What can hang from each mark
rume: raluna
vusaz: kufi raluna
kufi: fetiv rume vusar vusaz
raluna: fetiv vusaz
bomi: fetiv
modok: vusar
vusar: kufi raluna
fetiv: bomi kufi

Each row was made from one small tree. Brackets hold a mark, then the marks that hang from it, in alphabetical order. Every link used is in the known rows. Write each row's tree.
(in the rows, 128 means zero)
Known rows
[fetiv [kufi rume vusaz]]: [121 148  77 117 160 154  91 144 159 130 146 158 175 138 101 111 147 133
 134 183 142 140 121 168 155 169 161 147 150 135  75 143 140  95 156 165
 153  82  68 135 136 165  95 114 124 158 130  95 123 141 151 110 113 117
 106 148 135 100 139 165 153  94  73 151 126 112 151 160 118 134  92 115
 127 112 108 122]
[modok [vusar raluna]]: [ 84 135  97 120 160 143 112 104 140 120 160 164 173 149 109 128 129 121
 143 160 136 132  93 155 119 111 164 145 149 125  78 188 155  91 130 131
 198 118 210  85 128 137  85 117 127 154  96 131 120 156 152 134 132 129
  93 175 125 121 121 168 151  97 105  72 136 108 168 175  69 159 103 216
  96 111 115 135]
[raluna vusaz]: [100 180  91 138 153 137  63 113 129 112 139 189 185 124 117 102 130 151
 148 172 134 162 129 158 164 141 143 151 126 135  81 157 158  89 144 158
 173 105  64 121 141 154  82 101 126 168  98  86 125 171 128 119 125 123
 104 145 124  96 133 164 170  91  84  78 133 130 156 188 112 138 107 237
  97 121 133 156]
[kufi [fetiv bomi] rume vusar [vusaz raluna]]: [139  96 119 120 151 150 134  86 170 121 156 125 221 149 127  96 147 106
 127 245 164 160 122 166 142 148 155 131 140 113  76 170 167 102 145 165
 117 116 102 139 175 165  72 155 116 110 130 146  95 131 129 158 108 134
 110 143 116  57 129 150 186  68 105 196 160  90 136 123  89 126  85  94
 166  85 152 155]
[rume [raluna vusaz]]: [ 97 170  95 130 158 145  68 122 129 127 148 177 174 133  97 118 126 160
 144 174 132 156 146 150 136 150 129 149 149 126  77 167 142  90 126 154
 183  95 113 120 137 152  80 116 123 171  84 116 105 177 149 126  99 120
 111 140 115  89 131 156 195  89  99  67 140 124 151 204  93 154 107 243
  87 119 104 144]
[raluna [fetiv kufi] vusaz]: [ 97 136  87 144 160 135  57 136 122 118 127 187 162 107 104  91 113 154
 145 138 160 145 136 144 155 142 135 147  64 136  91 158 137  92 144 160
 170  98  79 129 129 166  94 123 127 166 105  89 108 127 146  88 133 105
 114 144  97 104 118 148 148  98  85  94 134 140 162 191 143 115 103 170
  94 136 113 168]
[bomi [fetiv [kufi [vusaz raluna]]]]: [121 131  87 114 148 150  94 136 137 124 133 163 158 129 115 117 130 194
 139 170 130 146 101 160 186 177 175 141 163 124  73 165 148  86 125 154
 174 116 125 122 143 154  80 109 139 155 110 135 113 132 155 157 137 124
 107 142 109 116 163 157 135  82  74 111 140 144 145 180  99 165  88 168
 112 108 102 161]
[fetiv [kufi rume]]: [110 134  74 118 161 153  95 137 159 128 142 155 164 140 110 110 145 135
 140 142 133 137 127 159 138 153 154 151 147 138  77 154 133  99 147 159
 151  78 121 145 126 168  94 114 126 172 130  92 116 144 147 108 106 121
 104 157 132 123 137 161 161  98  73 151 127 128 152 169 120 143  98 132
 118 108 105 107]
[vusar [raluna fetiv]]: [ 84 109  72 117 156 146  77  95 107 113 150 167 154 125 111 113 126 136
 148 131 146 161 110 156 109 117 137 141 118 123  79 184 141  88 128 152
 173 115 237 145 112 144  83 101 124 160  98 125 112 160 156 119 123 103
 104 163 111 127 117 168 163  97  96 101 143 115 166 185 125 145 107 203
  94 118 106 122]
[fetiv bomi]: [105 176  75 132 151 141  89  95 137 114 139 169 163 124 111 135 142 137
 154 181 173 149 102 158 131 149 121 143 201 111  71 175 156  90 120 144
 171 111 129 150 122 165  79 104 127 145  91  68 101 161 159 129 117 117
 103 152 138 110 142 150 186  96 106 120 115 143 151 154 103 152 102 198
  96 120  92 157]
[kufi fetiv rume [vusar raluna] vusaz]: [129  65 122 104 153 151 126  73 163 121 174 120 228 160 132  69 150 111
 124 224 138 169 122 170 121 141 179 133 107 121  80 172 158 103 165 172
 123 105 129 144 163 147  84 132 106 130 131 147 110 136 106 126 105 124
 106 145 109  75 114 173 184  73  93 177 167  69 146 132  92 111  92 100
 167  85 146 110]
[vusar [kufi fetiv]]: [112 101  94 121 162 148 115 129 141 122 150 160 161 128 113  98 149 163
 144 128 124 141  95 159 128 163 146 143 121 134  77 179 167 103 131 161
 176 114 151 160 144 163  85 104 132 151 101  77 133 131 127 111 108 123
  95 154 119 141 146 154 137  76  60  46 133 142 164 170 108 156  97 157
 139 109 132 122]
[fetiv [kufi vusaz]]: [116 154  67 120 158 153  80 147 142 127 142 164 164 129  91 109 144 140
 137 162 147 143 105 168 160 194 162 147 167 135  76 145 143  83 148 161
 177  93  92 133 137 155  90 108 128 158 105  97 131 140 159 111 125 110
 101 143 133 109 142 162 144  99  71  99 113 126 156 172 110 146  92 138
 115 124 103 148]
[modok [vusar [raluna [fetiv [kufi rume]] vusaz]]]: [ 83 120 104 129 162 139  98 114 147 123 152 168 177 143 109 111 120 117
 143 163 150 125 117 148 121  98 158 143  89 128  88 183 145  96 134 138
 180 108 163  81 128 153  93 134 126 157 116 135 107 133 146 120 132 125
 102 169 110 102 105 160 146  99 105 104 143 110 172 172  91 128 107 175
  93 117 123 140]
[vusaz [raluna [fetiv bomi]]]: [ 98 143  64 133 155 148  91 113 118 113 126 176 148 110 104 141 119 132
 148 144 164 152 111 153 152 131 114 140 152 122  74 175 157  87 110 148
 170 132 205 129 132 154  66 123 137 137  96 133 101 158 183 155 133 114
 109 168 118 116 136 138 160  90 108 107 139 133 150 183 120 172  95 209
 102 110 125 169]
[kufi vusar]: [105 164 101 116 156 144 124  93 133 111 156 148 187 143 106  93 141 130
 143 159 131 140 111 159 138 169 180 153 165 130  78 193 158  94 160 143
 174 106 171 141 139 133  77 118 115 153  81 110 112 156 139 127 120 128
  98 157 125 123 131 163 172  94  86  90 142 113 151 150  84 148  98 202
 118 110 131 145]
[vusaz kufi]: [ 98 197  82 121 158 143  78 129 139 128 155 167 153 121 112 104 135 145
 130 168 129 124 100 150 146 177 160 151 160 122  75 163 169 102 141 155
 180 122 164 149 138 138  77  92 120 174  92  78 131 143 164 142 110 123
  96 168 139 132 156 162 148  93  76 113 126 123 159 182  87 200  96 216
 121 101 137 123]
[fetiv bomi [kufi rume vusaz]]: [121 159  72 132 155 150  84 133 165 128 137 152 168 136 102 125 150 126
 141 211 187 140 114 166 142 166 134 139 171 112  75 149 138  91 132 158
 143  90  47 147 128 186  94 128 124 139 128  82 100 132 159 115 113 114
 110 142 145  78 138 154 168  96  93 186 106 136 150 131 108 124  95  86
 117 116  89 144]
[vusaz [kufi vusar] [raluna fetiv]]: [ 92 180  87 124 159 144  98 126 128 126 144 156 147 114 104 102 117 132
 124 149 141 107 112 140 156 173 158 147 115 120  81 180 166 102 132 149
 169 148 252 134 151 138  64 135 125 155  87 157 114 124 185 181 123 124
 106 185 122 120 141 149 130  85  81 120 147 118 158 175  86 203  88 191
 130  94 174 155]
[vusar [kufi fetiv vusaz] raluna]: [107  81  89 114 159 154  93 120 129 122 158 153 167 138 109  96 152 155
 140 154 136 151  91 170 112 159 151 132 109 123  79 167 158  90 115 170
 166 122 176 148 146 155  86 107 131 142 109 129 142 134 123 125 117 111
  99 157 126 112 133 174 131  73  64  61 133 127 176 166 100 143 100 125
 135 106 141 116]
[modok [vusar [kufi fetiv rume vusaz] raluna]]: [102  89 115 117 165 146 132 118 162 130 166 150 186 156 114 112 141 119
 137 185 139 123  93 161 118 113 166 137  99 125  81 186 165 104 125 143
 176 117 163  97 147 152  89 128 127 140 120 131 126 124 131 128 121 131
  96 168 123 105 121 167 132  81  87  83 142 106 175 154  72 140  99 138
 130 101 136 121]

Which tree is each row?
[105 151  98 120 159 147  89 111 154 128 152 165 192 147 119 118 131 138
 144 196 123 153 160 153 136 111 132 149 129 129  75 169 143 105 137 158
 148  81  90 128 136 165  84 117 117 169 123 100  97 178 140 127  86 126
 113 147 122  89 129 158 205  85  90 148 153 108 145 185 109 145 107 208
 110 100 110 105] : [kufi [rume [raluna vusaz]]]
[111 120  90 120 163 144 108 124 139 123 143 154 170 123 101  95 127 121
 137 161 159 129 122 153 146 152 152 147  95 130  82 176 140 101 161 151
 159  89 115 138 129 156  91 128 117 147 109 104 101 118 158  96 121 109
 110 147 102 111 117 152 158  96  86 138 140 108 153 156 136 118  94 123
 123 121 111 145] : [raluna [fetiv [kufi rume vusar vusaz]]]
[104 146  96 126 166 146 108 132 146 129 145 162 161 135 110 114 138 143
 153 166 150 123 137 150 132 131 121 145  89 124  80 187 153 108 119 150
 157 102  99 148 132 180  87 122 127 157 115  86 102 138 141 120  95 120
 110 152 127 102 133 152 159  78  69 101 134 142 165 161 112 141 106 154
 114 105 119 115] : [vusar [kufi [rume [raluna [fetiv bomi] vusaz]]]]
[118 170  63 137 151 148  78 137 147 124 134 160 154 125  91 125 148 140
 144 189 190 136  98 164 144 187 136 139 196 113  76 148 140  80 128 153
 167  99  73 147 131 177  91 120 128 141 102  87 111 129 165 116 128 110
 105 140 143  86 142 154 156 101  95 133  99 148 156 140 103 133  92 104
 106 128  86 170] : [fetiv bomi [kufi vusaz]]
[113  78  93 117 159 151 102 110 151 124 158 144 177 147 121 102 157 135
 142 184 155 152 105 169  99 130 140 129 102 114  79 170 157  99 111 170
 137 117 149 156 143 179  90 119 128 137 132 121 123 130 123 128 102 115
 104 154 133  88 129 171 151  70  70 122 136 126 172 138 102 129 102  90
 140  96 137 103] : [vusar [kufi [fetiv bomi] rume vusaz] raluna]
[108 146  93 129 152 143  80 117 150 131 154 156 157 117 122  97 140 147
 125 177 144 132  97 144 129 174 148 140 162 109  76 158 172 105 134 161
 168 130 168 167 143 155  76 104 121 159  98  71 122 124 155 136 105 118
  98 160 121 121 155 150 154  86  89 133 128 131 156 172  86 186  90 175
 136  99 127 135] : [vusaz [kufi [fetiv bomi]]]
[130  78 123 113 149 148 122  66 168 120 168 119 224 157 131  79 152 105
 129 244 169 168 118 168 110 143 161 128 127 105  80 173 157 100 148 165
 118 105 117 154 156 165  83 140 107 123 131 143  97 129 113 131 103 123
 109 140 114  60 114 167 194  73 104 197 158  90 149 111  86 104  93  82
 158  90 135 126] : [kufi [fetiv bomi] rume [vusar raluna] vusaz]
[118 170  77 134 152 150  97 135 148 122 134 144 163 133  86 117 147 129
 140 185 193 128 105 161 149 199 153 141 188 112  80 158 143  79 131 149
 159 113 116 137 141 169  85 150 128 126  97 138 104 122 165 144 128 119
 108 147 144  76 136 152 150  99  96 135 105 150 154 121  81 136  88  91
 116 120 111 182] : [fetiv bomi [kufi vusar [vusaz raluna]]]
[106 127 113 117 154 143 101  96 166 129 169 129 181 143 134  76 145 126
 123 187 145 127 117 145 105 154 165 138 125 105  82 174 162 114 145 163
 137 128 197 170 145 161  81 127 111 155 120 115 107 116 135 146  94 129
 102 166 125 101 135 164 168  79  85 187 145 113 159 140  74 164  93 129
 152  79 150 101] : [vusaz [kufi [fetiv bomi] rume [vusar raluna]]]
[126 100 101 114 163 154 118 133 160 134 157 149 182 143 111 101 151 149
 136 191 129 138 115 164 131 154 143 139 109 128  74 170 164 108 129 170
 155 101  84 150 156 169  86 116 125 144 120  96 121 132 127 119  90 121
 104 142 118 101 142 154 160  67  65  91 144 116 158 164 105 142  94 123
 150  97 133 109] : [vusar [kufi fetiv [rume raluna] vusaz]]
[125 130 104 109 151 149 121 125 153 125 140 145 175 143 123 101 130 181
 137 187 130 138 116 158 178 168 187 141 148 123  76 174 147  93 141 152
 156 110 125 125 150 154  81 126 131 152 124 149 103 127 143 165 132 133
 110 144 107 106 154 161 144  81  71 152 149 131 142 159  91 151  88 139
 127  96 118 142] : [bomi [fetiv [kufi rume vusar [vusaz raluna]]]]
[101 136  62 132 158 150  92 128 132 119 125 171 146 117 106 136 122 129
 146 137 163 145 121 152 148 129 115 142 138 125  76 171 143  91 113 154
 156 120 191 131 131 170  75 134 138 140 116 134  96 145 183 148 123 116
 112 169 120 113 134 139 151  91  97 136 135 134 150 177 127 162  95 163
 106 109 119 157] : [vusaz [raluna [fetiv bomi [kufi rume]]]]
[ 96 184 104 111 158 144  99 107 152 128 169 142 176 144 123  85 142 122
 127 182 130 113 122 149 125 156 179 149 126 116  80 177 159 112 149 154
 149 120 197 150 139 143  81 115 108 172 112 121 118 136 146 154  96 131
 102 175 141 109 136 176 156  86  73 174 143 105 162 148  72 176  98 167
 133  83 157  93] : [vusaz [kufi rume [vusar raluna]]]
[112 161  93 132 156 146  98 121 165 129 144 135 175 149 101 104 145 130
 144 182 181 127 145 147 119 161 140 145 155 110  83 168 125  94 134 150
 142  89 101 151 128 190  93 159 120 150 119 114  78 125 144 118 101 125
 115 144 132  71 124 153 184  98  93 175 121 153 153 128  84 119 100  91
 108 110  92 140] : [fetiv bomi [kufi [rume [raluna vusaz]] vusar]]
[116  95  96 124 161 149 126 118 161 124 148 150 170 138 126 102 152 145
 148 159 143 136 110 155 116 140 130 140 116 123  76 180 163 114 125 161
 147 103 114 169 142 182  87 117 130 143 126  70 114 127 124 115  96 126
 101 154 125 120 143 151 157  72  67 109 135 144 160 149 110 141  99 122
 144  98 126 107] : [vusar [kufi [fetiv bomi] rume]]
[114 151  90 121 166 150 114 136 148 131 148 159 167 137  99 120 141 136
 145 197 156 125 121 162 141 147 129 143 104 122  74 179 160 106 120 153
 158  99  70 142 140 169  87 116 125 143 109  91 107 134 149 125  96 116
 108 146 131  94 136 156 160  75  73 101 130 123 163 149 112 140 101 135
 127 106 122 126] : [vusar [kufi [rume [raluna [fetiv bomi]]] vusaz]]
[ 86 110  67 125 155 145  67 109 114 117 141 164 143 125 105 117 130 140
 148 124 172 155 109 152 106 128 129 139 130 113  82 177 130  84 119 150
 167 110 227 151 104 161  89 114 127 155 107 126 101 142 159 116 126 101
 106 159 116 114 116 161 160 101  98 122 128 137 168 167 119 134 106 150
  90 121  95 131] : [vusar [raluna [fetiv bomi kufi]]]
[ 83 134  99 120 164 145 125 123 142 123 160 162 163 148 103 122 135 127
 146 146 140 116  88 156 117 123 165 144 125 127  81 196 158  97 122 129
 198 124 205  92 134 145  88 123 133 150  99 129 129 137 143 133 131 131
  93 179 134 124 122 167 124  90  85  41 130 127 180 162  67 157 105 184
 104 110 130 127] : [modok [vusar kufi raluna]]
[ 99 141  96 141 160 134  70 127 126 117 132 173 172 113 103  77 116 147
 144 137 161 132 136 143 155 149 150 148  56 133  94 171 137  94 154 154
 166 100  88 130 132 164  92 134 122 164 100 105 105 118 138  91 133 107
 112 142  95  98 111 151 150  98  84  94 137 136 162 174 131 108 101 155
 100 134 123 172] : [raluna [fetiv [kufi vusar]] vusaz]
[128  99  98 116 165 151 123 127 157 128 156 152 186 138 117  96 153 143
 137 187 132 142 104 167 144 154 152 138 101 131  75 168 173 110 138 169
 149 102  75 148 158 167  87 109 126 143 125  82 129 128 123 111  99 122
 101 147 124 109 143 159 149  68  61  98 141 112 158 156 113 141  94 119
 156 100 142 114] : [vusar [kufi fetiv rume vusaz]]
[140  83 127 108 155 148 141  82 170 124 168 125 232 153 129  72 148 110
 123 236 132 158 121 168 141 151 180 139 121 126  77 171 169 109 173 167
 130  93  72 146 170 148  80 131 107 129 126 116 110 133 108 119 103 129
 104 137 104  82 126 160 187  70  90 171 166  72 139 135  98 116  86 110
 174  90 147 127] : [kufi fetiv rume vusar vusaz]
[113 136 100 125 156 143  91 112 169 134 158 149 170 127 137  97 143 133
 125 194 140 135 114 145 129 150 147 139 142 111  77 161 168 116 139 166
 145 117 141 170 143 167  81 109 116 161 124  67 111 125 151 135  88 125
 103 163 125 109 152 151 169  80  86 185 139 115 152 164  91 176  91 155
 145  85 131 109] : [vusaz [kufi [fetiv bomi] rume]]
[ 99 111  83 120 165 147  95 116 134 122 149 159 158 135 110 111 140 127
 148 177 175 133 112 164 115 120 128 134  70 114  81 182 151  99 111 155
 146 117 146 148 123 172  92 116 125 137 123 115 111 126 142 129 111 104
 110 157 132  93 119 168 142  78  75 124 133 123 177 137 119 123 107 108
 117 107 127 113] : [vusar [kufi rume vusaz] [raluna [fetiv bomi]]]
